Each row was made from one walk, in order. Every step used is in the known rows, and no mark comes twice. Write each row's walk.
In the rows, 128 means zero.
Known rows
nimas vati buda tobo nofa: [151  89 146  88 149 115 105 132 184  81 130 145 177 144 136  33  42 123
 116 120  86  74 140 118 180 140 117 153 134 153 113 153 105 170 200 105
  70 184  57  98 120 166 118 112 107  97 170  96 179 133 128  66 114 150
 109 147  65 143  93 135 169 189  96 178 119 143  96]
nimas nofa: [110 124 147 125 123 127  90 127 117 145 140 134 103 127 111 123 127 146
 134 103 145 169 153 137 146 114 116 152 132 137 131 152 107 108 116 149
 113 135 134  88 127 132 160 120 148 120 117 146 138 136 118 111 131 137
  92  96 163 140 153 113 130 143 143 149 163 123 131]
giga buda nimas nofa vati: [160 118 157 142 136  85 131 125 100 193 119 134  86 171  91 146 192 141
 135 106 179 209 100  98  94  88  94 133  99 111 124 115 116  42 138 176
 117  99 101 137 119 143  67 131 182 126  94 165 109  98 114 140 122 112
  89 137 166 144 203 142 138 107 167 116 188 143  80]
vati buda: [112 119 151  85 130 109 108 129 167 144 128 144 130 133 106  97  64 125
 125 121 142 130 146 123 129 116 113 145 130 135 120 139 127 119 164 136
 101 173  92  97 122 155 147 130 159 101 135 107 160 150 112  92 148 128
 123  93  97 134 116 126 167 177 133 133 124 128 130]
nofa giga vati: [159 112 140 105 127 144 138 162 175  77  88 111 122 129 128 143  99 161
 140 112 156 144 170 123 113 155 140 145 143 126 109 112  88 110 125 147
 134 150  91 120  77 127 109 112 146 160 147 100 125 164  78 101  92 158
 147 145 142 155 133 124 128 141 143 173 114 155 130]
tobo vati: [123 109 146  98 132 106 120 154 127 153 138 170  81 137 102 149 118 139
 149 123 159 162 132 106 103 147 120 153 152 157 139 119 127 126 134 134
 129 159 109 113  94 114 123 139 142 125 133 118 130 139 139  92 135 135
 133 129 135 123 175  88 130 150 117 139 187 128 137]
vati buda tobo nofa giga nimas: [162 124 132  46 109  82 129 179 212  68 120 112 141 182 141 140  71 161
 153 155 109  88 141 106 135 192 123 144 113 106 115 125  93 128 163 132
  67 239  71  85  73 166 144 126 146 136 147 105 131 164  89  88 108 160
 167 181  93 139 127 112 160 185 106 167 109 175 144]
giga nofa vati buda: [131 116 177  93 138  80 129 122 177 194 165 170 124 171 115  89 104 129
 149  74 149 174 105 115 122 147  88 155 130 107 124 124 127 151 144 144
  97 143 102  84 131 184 129 147 146  64 134  97 157  75 139  99 163 105
  99 119  99 116 124  96 160 179 150  89 160 118 114]
nofa buda: [121 132 149 123 129 118 105 159 137  93 132  94 110 134 107 144 102 146
 156 126 134 127 134 132 143 184 136 124 132 118 117 136  90 113 132 158
 129 147 103 110 119 121 107 102 132 152 127  88 132 142  92 110 122 162
 148 122 118 121 139 107 136 191  99 138 153 163 143]
buda tobo nofa vati: [165  85 161 121 173  96 129 131 145 109 143 162 125 166 129  90 114 120
 121 110 125 111 107 107 149 158  93 135 162 129 115 137 119 174 165 125
 109 162  72 138 102 152  75 122 109 111 167 100 151  96 143  80 107 169
 111 162  93 130 167  99 137 154  98 121 163 153  98]
giga tobo vati: [116 106 120 105 144 118 129 137 107 134 121 203  68 130  91 169 119 135
 129  95 186 166 124  99 120 138 151 199 166 157 159 122 146 131 122 141
 121 135 107 115 121 121 134 147 124 127 159 110 122 126 110  73 122 128
 110 122 107 122 170  80 140 146 137 147 200 141 127]
nimas vati nofa buda: [135 120 120 115 133 156 107 111 134  70 111  65 130 153 115  83  84 130
 128 107 107 140 143 168 168 160 129 102 139 142  90 154  53 126 141 132
 138 148 106 148 111 115  87  76 138 146 138  97 138 131 101 123  94 177
 151 123 127 120 128 154 136 178  68 200 151 178 105]
buda tobo vati nofa: [110 109 112  70 142 121 120 135 108 125 128 179  76 140  78 151 116 149
 117 128 169 162 141 124 144 129 136 152 206 197 154 139 100 152 148 109
 116 163 123 144  94 122 149 128 148 138 162 135 123 146 121  78 105 177
 135 124 111 108 176 109 110 123  86 196 223 158 138]
vati buda nimas nofa giga tobo: [106 118 113  88 105 114  93 141 133 137  84 110 102 117  99 175  99 155
 125  87 180 175 155 106 121 137 142 156 102 122 142 126 108  76 103 172
 103 149 131  96 147 180 174 142 165 117 148 122 122 148  38  96 117 117
 104 102 123 158 143 146 170 167 199 156 146 161 135]
vati buda tobo nofa: [127 100 148  74 146  94 114 138 172  92 130 161 144 139 130  90  51 122
 110 141 117  80 137 106 157 143 119 153 147 150 128 141 125 165 178 127
  68 206  85 107 118 160 148 128 121 105 171 102 166 148 114  65 133 157
 115 145  60 129 120 112 161 180 106 161 128 144 131]
nofa giga tobo vati buda nimas: [120 113 114  62 115  90 121 166 142 134  86 154  76 120  85 191 102 150
 142 115 191 161 134  79  79 170 140 159 132 138 154  93 133  97 121 150
 118 173 100 126 111 154 145 163 161 125 160  94 116 154  64  65 126 119
 146 136  96 142 170 116 167 169 177 144 162 170 150]
giga nimas nofa vati buda: [119 135 169  85 112  92 115 126 192 213 158 124 127 177 115 118 139 132
 140 106 164 226 142 104 104 116  70 146 123  85 103 133 123  94 147 137
 117 156  85 102 122 185 128 124 209 103 113 145 148 108 134 131 156 122
  95  98 156 125 136 133 143 155 166  87 152  96 105]
nimas vati: [164 108 144 132 146 147 101 126 148 103 126 125 142 147 123  54  96 126
 143  98 106 142 142 142 140 122 122 141 117 145 106 143  96 124 162 119
 122 128  77  99 112 134  87 104 122 115 117 116 156 123 141 109 110 136
 111 127 143 147 127 131 157 157 113 165 133 141  94]
buda vati nofa: [107 114 139  94 138 156 131 120 131 111 104 131 105 125 111 116 114 150
 105 131 124 154 170 143 135 104 142 143 157 195 116 151  65 140 144 119
 113 158 133 151  94 121 134  91 159 130 149 142 164 181 110  91  90 174
 131 145 130 125 138 130 102 102  92 237 155 154 135]
tobo nofa giga: [164  96 146 104 142 101 113 152 150  55  93 110 116 163 150 124  84 139
 143 127 100  71 139 132 126 195 118 113  97 123 104 123  87 118 115 148
 112 209 115 118  69 120 103 116 121 138 141  97 128 142  97  93 105 160
 166 171 132 157 172  99 157 178 105 155 100 186 155]
giga tobo nofa: [138  90 144 115 172 127 128 111 120  75  98 170 113 151 138 122  84 105
 110 106 117  95 114 121 144 150 145 176 119 140 124 140 130 141 132 146
  88 168 114 129 124 127 117 125  97 106 174  95 144 128 103  80 109 148
 103 153  93 137 166  81 163 165 121 171 141 168 137]
nofa giga buda: [167 131 137 119 136  91 142 174 127  72 103 123  98 186  89 168 116 180
 160 110 157 124 137 140 130 140 138 145  89 124 144 118  83  53 134 166
 113 162  92  99  80 113 116 132 152 167  99 132  76 126  69 113 101 135
 165 136 147 147 179 129 160 148 122 152 138 193 115]
buda nimas: [156 111 151 110 132 124 103 141 119 133  94 122 100 133 125 120 134 117
 134 147 122 154 115 109  90 129 132 126 107 139 114 116 124  99 138 134
 112 134 100 116 110 132  84 122 149 111 108 127 144 164 116 118 130 134
 115 143 148 143 168 112 146 139 146 152 145 152 126]
tobo nofa: [146  87 162 106 149 119 117 121 139  94 109 145 117 152 145  97  83 110
 125 143  91  86 121 122 126 154 117 143 116 133 104 134 115 136 139 138
  94 188 111 125  88 121 101 112 116 109 143 102 154 139 131  92 126 150
 128 161 125 138 164  85 151 159  98 157 124 153 139]
buda vati nofa giga tobo: [109 117  97  94 145 151 141 137 123  60  73 133  97 126 105 171 109 171
 108  89 162 146 179 146 146 139 165 166 158 185 133 130  54 130 113 138
 121 161 137 151  96 128 156 108 142 150 177 121 123 164  46  73  59 175
 146 141 111 138 150 133 112 121 116 245 161 199 140]
nofa vati buda: [122 113 173  99 141  88 124 124 175 175 149 146 140 154 105  81  93 109
 127  93 166 170 135 117 108 115  78 130 147 113 106 125 137 143 168 131
 134 156  73 136 112 169 104 131 168  91 134 102 156  96 136  98 157 129
 115  86 106 130 132 135 160 168 142  76 138 115 102]
tobo nofa vati buda nimas: [158  84 187  80 146  85 119 110 161 163 107 132 128 155 146  72 103  80
 115 141 115 129 101  78  73 144  77 101 107 103  81 103 144 133 155 136
 107 190  80 167  98 168  49 121 164  76 150  93 174 117 141  96 152 134
 118 159  85 149 161 124 166 166 146  97 111 131 118]

Which walk is each row?
[110 113 101  88 127 132 120 121  83 121  75 124  46 123  79 207 138 134
 123 126 175 181 104 111 102 168 157 140 165 155 133 115 106 105  95 153
 129 143 132 177 116 108 107 119 145 147 171  96 108 151  73  94 109 162
 146 145 100 112 195 106 129 146 107 190 221 190 147]	giga tobo vati nofa buda nimas
[128  89 185  91 148  81 126 104 173 147 135 153 143 164 141  73  71  87
 117 112 124 119 114 107 111 148  69 124 132 108  89 121 136 152 161 127
 112 198  79 153  95 161  80 126 150  84 161  93 171  98 145  92 148 140
 122 133  90 142 150 116 166 184 127  89 113 129 118]	tobo nofa vati buda
[142 117 107 116 146 118 127 154 120  60  95 141 107 144 109 160 102 151
 140  77 167 130 142 139 145 165 154 162 120 138 141 121 105 112 108 153
 123 144 112 102 118 143 144 139 126 141 150 104 100 127  60  88  95 148
 137 120 129 143 155 111 159 161 147 162 146 185 140]	nofa giga tobo
[165  93 132  79 135 104 106 154 198  43 116 110 172 156 139  67  32 151
 135 103  96  64 160 120 178 179 116 132 120 141 114 141  77 154 176 121
  87 208  62  98 101 174 121 116 107 129 167  75 156 138  97  64  96 156
 146 162  79 155 105 143 175 205 100 175 105 175 111]	nimas vati buda tobo nofa giga
[108 128 127  98 131 136 108 112 123  89 111  86 102 148 108 141  91 133
 130 132 131 142 140 157 157 159 136 109 147 144 105 148  76 118 116 152
 130 168 136 152 110 108 122  87 154 146 143 107 126 138  85 117 110 189
 163 114 123 107 152 132 129 174  77 180 164 177 143]	vati nofa buda
[191 120 138  77 126 104 125 186 182  50 107 110 121 191 148 148 111 168
 166 153  97  93 133 115 136 201 138 142 110 110 111 124  63 128 146 135
  82 210  75  86  60 140 110 114 131 155 137 118 118 161  97  95  87 174
 172 204 134 139 158  93 139 166  92 177 131 193 139]	buda tobo nofa giga nimas
[130 117 157  89 143  80 125 138 175 177 179 188 128 165 100  92 111 155
 152  71 165 163 114  98 163 140 104 155 163 124 142 144 126 180 168 135
  87 134  83  66 142 201 150 151 129  70 149  97 155  85 131  82 137 120
  86 126  78 109 111  91 149 170 147 110 190 125 106]	giga nofa vati buda tobo
[156 118 169 128 154 103 127 122 145 172 160 174 104 181 124 103 145 135
 160  69 146 183  92 117 131 158  99 141 128 105 122 126 112 156 125 147
 115 119 112  88 119 162 105 139 122  78 112 106 138  74 147 110 140 116
  96 144 145 119 151  70 141 156 144 108 187 136 117]	giga nofa vati
[115 129 110  97 136 135 111 139 121  72 124 104 106 143  92 142  93 149
 123 127 141 136 139 154 190 163 152 119 184 161 128 159  67 143 136 144
 114 155 114 132 121 126 130  89 133 158 155 114 119 149  82 103  93 198
 151 122  95 106 140 129 117 164  62 206 192 188 134]	vati nofa buda tobo
[158  86 175 116 168 100 131 110 144 122 124 145 122 170 148  81 118  95
 124 117 112 122 102 115 111 158  84 115 128 112  93 121 125 151 140 131
 131 168  88 151  88 135  48 112 130 106 148 100 154  91 152  99 124 152
 124 157 121 134 180  98 147 164 109 105 134 140 112]	tobo nofa vati
[154 110 177  93 130  79 121 125 165 209 132 149 105 160 127  95 132 120
 146 101 151 183  84  89  84 141  95 129 114 103 109 109 134 137 142 145
  94 138  99  98 129 191  94 144 160  53 121  98 154 107 137 107 157 101
  91 148 111 129 143  95 165 163 177  93 161 124 119]	giga nofa vati buda nimas
[147 107 119 108 148 158 110  89 132  99 101 113 140 168 121  50  87 111
 112 104 106 152 147 167 158 109 123 120 130 162  95 154  81 130 155 103
 129 141 109 143  99 124 102  84 148 116 132 127 157 131 130 113  96 156
 126 112 146 134 143 150 146 134  90 200 136 159 101]	nimas vati nofa
[205 130 132 104 106 126 121 166 189  79 106  75 143 185 142 101 117 167
 177 110 109 143 142 140 114 170 132 128  80 100  98 113  62  96 146 128
 120 158  71  77  66 144  82 109 151 147  91 119 130 146 108 131  95 139
 167 160 179 147 134 129 145 165 113 166 114 168 101]	nofa giga nimas vati
[ 91 131 127 110 113 103  92 177 115 139 168 138  71 104  64 202 138 190
 159 103 185 184 155  97 169 181 141 157 195 150 167 149  87 121 109 167
 124 137 123  88 142 124 168 131 128 177 144 111 112 145  93  89 122 161
 118 121 123 111 145 100  96 173 103 161 246 141 135]	nimas nofa buda tobo vati
[107 122 152  86 106 108  79 118 140 185 120 114 113 108 106 117 109 131
 120 128 148 184 150 100 105 103 107 134 106 130 119 137 119  83 131 150
  95 146 125 106 135 165 153 127 182  95 122 138 160 171 101 118 150 119
  90 105 136 146 136 141 155 146 171 142 143 118 139]	vati buda nimas nofa
[164 102 165 113 126 111 104 142 121  82  94  74 101 132 150 138 111 115
 146 166  87  93  97 104 107 202 134  97  95 112  89 117  95 112 121 169
 106 181 110 140 103 117  55  98 119 132 143  77 148 165 102 103 120 159
 152 193 110 139 167  98 146 188 103 157 126 181 150]	tobo nofa buda nimas
[121 119 132  73  93 106  80 147 151 149 102  81 110 122 103 149 102 155
 142 118 158 168 165 108 108 142 112 116  88 122 122 124  95  75 104 168
 113 169 123  91 118 170 160 128 188 124 121 129 128 167  66 112 137 125
 125 114 153 162 146 150 160 168 179 146 120 141 141]	vati buda nimas nofa giga
[107 125 128  79 111 129 115 166 190 111 129 124 145 103  98 148  76 189
 122  93 194 173 205 108 166 129 130 176 174 135 143 142  85 120 128 149
 107 153  95  81 116 182 193 131 162 159 170 116 136 170  49  81 109 154
 105 110 104 146  91 155 127 151 164 185 138 135 128]	nimas nofa giga vati buda tobo
[170  94 129  99 141 102 113 171 148  38 107 128 123 154 136 134  83 158
 143 125 111  73 142 125 161 189 135 128 137 142 126 127  83 144 139 142
  95 195 101 104  81 137 123 122 100 147 160 102 119 148  92  70  85 178
 158 180 111 149 158 102 139 177  96 176 135 191 139]	buda tobo nofa giga
[169 101 126 106 130 162  91  91 124 118  70  94 116 154 122  60 118 102
 107 127 102 156 126 147 116 104 128 101 105 165  83 126  78 112 151 110
 119 132 112 162  98 128  70  85 156 101 120 131 156 156 131 126  97 150
 123 145 149 151 158 152 142 122 103 215 139 167 107]	buda nimas vati nofa
[ 96 121 123  85 122 117 116 134 114 119 120 113  62 150  84 179 108 143
 140 133 159 166 134 132 126 176 124 121 178 158 122 133  85 121 101 149
 144 176 140 161  95  92 122  98 156 163 150  97 110 144 108 104 115 180
 171 126 123 102 172 109 116 165  71 172 199 170 157]	tobo vati nofa buda
[190 128 146 114 115 133 116 144 179 112 117 107 138 185 141  72 123 137
 161 119  98 155 128 131 121 132 128 146  93 110  99 135  87 107 173 115
 105 137  64  85  95 139  79 101 150 121  94 128 153 143 136 130 108 131
 127 151 170 137 129 118 146 148 105 158 134 138  84]	giga nimas vati
[187 100 163 126 130 135  98 134 140  73  90  64 129 139 153  79  96 115
 150 145  61  90  99 112 120 196 134 101  82 110  76 127  78 118 146 153
 109 157  89 146 101 126  28  83 103 131 128  72 159 157 118 116 107 153
 146 201 114 152 145 119 157 192  92 179 108 182 115]	tobo nofa buda nimas vati
[187 129 155 131 116 131  93 141 137 120 122  85 105 144 134  95 128 149
 187  99  96 146  88 115 135 194 153 115  79 107 107 131  66 116 129 163
  96 103 102  74 138 149  79 110 101 110 101  84 148 137 114 122 107 118
 121 189 134 132 123 102 151 185 122 183 160 168 118]	giga nofa buda nimas vati
[180 124  88 105 144 124 142 151 133  38  97 111 124 203  85 119  98 177
 133  95 146 132 147 168 187 118 150 138 126 163 137 148  37  84 172 131
 102 151  80 122  86 122 109 106 136 177 126 149  89 117  65 107  45 166
 159 142 136 141 159 168 139 133  82 226 172 216  85]	nimas vati nofa giga buda tobo
[124 117 148  93 142  92 119 140 168 157 165 166 147 145  89  92  95 131
 118  99 178 161 145 104 151 125  96 143 179 130 135 133 132 160 182 123
 119 145  60 110 125 187 119 135 149 106 157 112 151  98 128  80 131 148
 104  88  77 126 116 136 144 167 132 101 168 128  96]	nofa vati buda tobo
[161 113 106  78 122  80 148 154  95 123  60 119  43 183  76 211 152 163
 141 149 174 167 115 117  74 140 134 114 111 156 138  88  73  34 114 155
 124 183 122 168  57  93  93 135 192 165 120 145  75 149  78 114  94 141
 186 166 151 142 234 136 130 112 120 182 192 206 135]	tobo vati nofa giga buda nimas
[131 113  79  95 146 137 126 113 114  56  73 128  96 166 105 161  93 132
 110  83 162 142 147 158 153 149 149 146 141 159 128 131  82 116  97 140
 126 165 131 144 104 129 150 114 146 134 164 112  99 126  52  95  82 173
 149 117 131 131 177 126 149 149 128 194 155 205 145]	vati nofa giga tobo
[124 113  88  67 129 110 125 166 122  94 114 140  77 153  80 181 107 172
 132 118 175 159 161 133 147 171 135 128 197 182 151 123  66 141 116 127
 132 187 124 137  72 116 156 127 156 167 164 120  92 146  90  78  86 186
 173 137 124 125 182 118 107 139  87 190 206 184 140]	buda tobo vati nofa giga
[111 134 162 129 125 141 116 183 151  96 139  98 108  88 111 157 116 183
 152 134 124 128 167 122 136 168 155 135 150 151 128 144  64 131 144 159
 126 143 101 114 112 123 114  98 127 167 140  99 152 177  85  88 103 165
 146 159 109 128 110 112 104 159  88 194 153 160 133]	nofa buda vati
[156 133  88  90 140  97 143 160 115  49  94 123  99 200  75 169 106 181
 125 112 166 124 142 155 170 129 146 136 140 162 155 132  53  78 152 147
  99 174 102 125  89 117 142 120 155 174 134 147  69 129  52 102  68 173
 168 138 125 131 182 145 133 125  97 213 183 221 118]	vati nofa giga buda tobo
[115 122 135 101 120 101 106 191 126 110 159 141  82 114  75 181 118 174
 165 129 174 144 134  92 156 190 149 148 196 153 158 131  95 142 138 155
 134 147  91  94 121 118 125 132 112 170 151  92 117 149 100  72 116 172
 147 140  91 105 140  92 115 183  82 157 225 161 139]	nofa buda tobo vati
[153 122 151 115 114 127 100 154 125 113 105  73  97 120 111 150 131 130
 151 149 132 142 110 117 107 174 143  98 117 114 107 119  94  98 127 171
 126 141 100 125 115 127  81 106 137 140 118 100 135 169  89 120 125 152
 148 158 126 137 153 116 134 172 116 153 150 174 136]	nofa buda nimas
[113 123 135  75 132 101 111 154 164 119 149 159 141 130  96 104  72 146
 128 123 153 127 153 113 163 119 131 155 161 152 146 154 124 145 181 128
  87 169  77  88 132 174 166 135 138 111 150 118 153 147 113  70 129 142
 118 101  76 131 101 128 153 168 127 156 156 144 123]	vati buda tobo
[183  98 105 105 122 153  99 122 133  85  58  61 119 168 127  89 113 123
 128 119 113 150 140 156 119 141 130  75  93 153  80 117  50  97 129 123
 125 150 110 156  81 129  76  84 160 133 120 116 123 157  91 128  74 162
 158 154 173 157 173 160 143 145 113 205 126 192 117]	buda nimas vati nofa giga
